Every row comes from one small tree of marks. The marks that hang from a mark follow it in brackets, in alphabetical order. Every link used is in the known rows. Which tree was each row made from?
In the rows, 128 means zero.
Known rows:
temi{nemi{vare} sevif{tufez}}: [112 155 124  81  72 103 108 124 157 153 100 153  81  92 152 102]
vare{nemi{lanal temi} sevif{busip}}: [113 128 105 162 117 102 116  73 185 135  90 168  80  88 118  88]
tufez{sevif{busip vare{nemi{lanal temi}}}}: [129 130  87 145 108 111 133  95 177 157  76 164  74  98 133  84]
temi{nemi{lanal vare{sevif{busip tufez}}}}: [115 146 123 104  58 100 109 104 182 140  92 143  75  77 128  75]
nemi{temi}: [116 109  88 138 160 110 127 108 143 114  89 158  96  94 125 119]
sevif{busip tufez vare}: [130 104 110 127  84 109 144 138 166 134  84 146  80  92 143  89]
temi{sevif{vare{nemi{lanal}}}}: [127 138 107 106  95 113 120  89 172 162  77 122  79  86 167  84]
lanal{nemi{temi vare{sevif}}}: [125 140 105 117 124 116 114 110 159 113 104 135  75  64 123 109]
vare{nemi sevif}: [120 125 115 133 110 101 106 111 168 127  99 152  97  89 149  94]
lanal{nemi{temi{sevif{busip tufez}}}}: [107 149 117 140  86 112 140 124 166 144 109 176  64  90 132 117]
tufez{sevif{busip vare{nemi}}}: [136 135 104 136  83 106 133 135 174 149  79 177  89  97 154  80]
busip{sevif{tufez vare{nemi{lanal temi}}}}: [130  95  85 117 103 124 120  81 164 159 100 127  62 106 142  95]
nemi{lanal vare{sevif}}: [124 135 108 100 109 112 106  87 162  98  88 118  91  69 126  85]
vare{nemi{temi} sevif{busip tufez}}: [112 111 119 166  97 100 118 104 182 141 115 182  74 102 120  98]
busip{sevif{vare{nemi}}}: [138 112  96 112 102 120 119 114 162 144  85 151  86  98 165  89]
vare{sevif{busip}}: [113 131 117 141  97 100 126 120 170  99  86 176  97  84 132  90]
busip{sevif{vare}}: [131 110  92 100 106 123 129 120 146 113  78 146  89  95 158  95]

Which tree is each row?
[122 140 101 112 115 119 140 116 155 149  85 134  67  79 156 115] -> lanal{nemi{temi{sevif{vare}}}}
[129  98  98  98  84 123 130 128 147 122  97 135  79 102 156  97] -> busip{sevif{tufez vare}}
[130  96 102 154 106 108 135 114 177 168  94 162  67 101 133  94] -> sevif{busip tufez vare{nemi{temi}}}
[103 140  96 121 133 111 124  74 152 122  86 151  84  91 130 112] -> nemi{lanal temi{sevif}}
[107 133 121 155  92 101 125 102 176 160 112 201  71 109 128 108] -> vare{nemi{temi{sevif{busip tufez}}}}
[129 134 100 124  87 108 142 141 161 120  73 172  92  93 147  85] -> tufez{sevif{busip vare}}
[117 121 128 150  71  99 116 121 184 137 110 172  84  96 137  86] -> vare{nemi sevif{busip tufez}}
[109 167 126  94  55 103 116 102 176 159  87 160  72  84 137  85] -> temi{nemi{lanal vare} sevif{busip tufez}}
[110 153 103 123 124 115 131 113 151 134  98 157  77  83 144 124] -> lanal{nemi{temi{sevif}}}
[133  99  89 138 144 111 125 105 161 160  83 142  81  93 145 103] -> sevif{vare{nemi{temi}}}
[121 128 130 122  71 103 118 121 173 105 107 163  80  81 119  86] -> nemi{vare{sevif{busip tufez}}}
[130 149 116 101  99 115 112 126 161 111 101 123  84  60 141  98] -> lanal{nemi{vare{sevif}}}
[123 148 113 137 108 111 122 112 174 114  99 166  70  64 112 100] -> lanal{nemi{temi vare{sevif{busip}}}}
[108 138 114 149  91 106 123  79 180 162 104 176  66 103 124 100] -> vare{nemi{lanal temi{sevif{busip tufez}}}}
[122 118 121 102  86 108 108 118 157 104 113 132  85  83 130  96] -> nemi{vare{sevif{tufez}}}
[132  92  88 128 122 116 125  88 166 171  95 107  67  96 139  96] -> sevif{tufez vare{nemi{lanal temi}}}
[112 146 118 100  49 105 133 110 176 176  71 141  66  92 161  82] -> temi{nemi{lanal} sevif{busip tufez vare}}
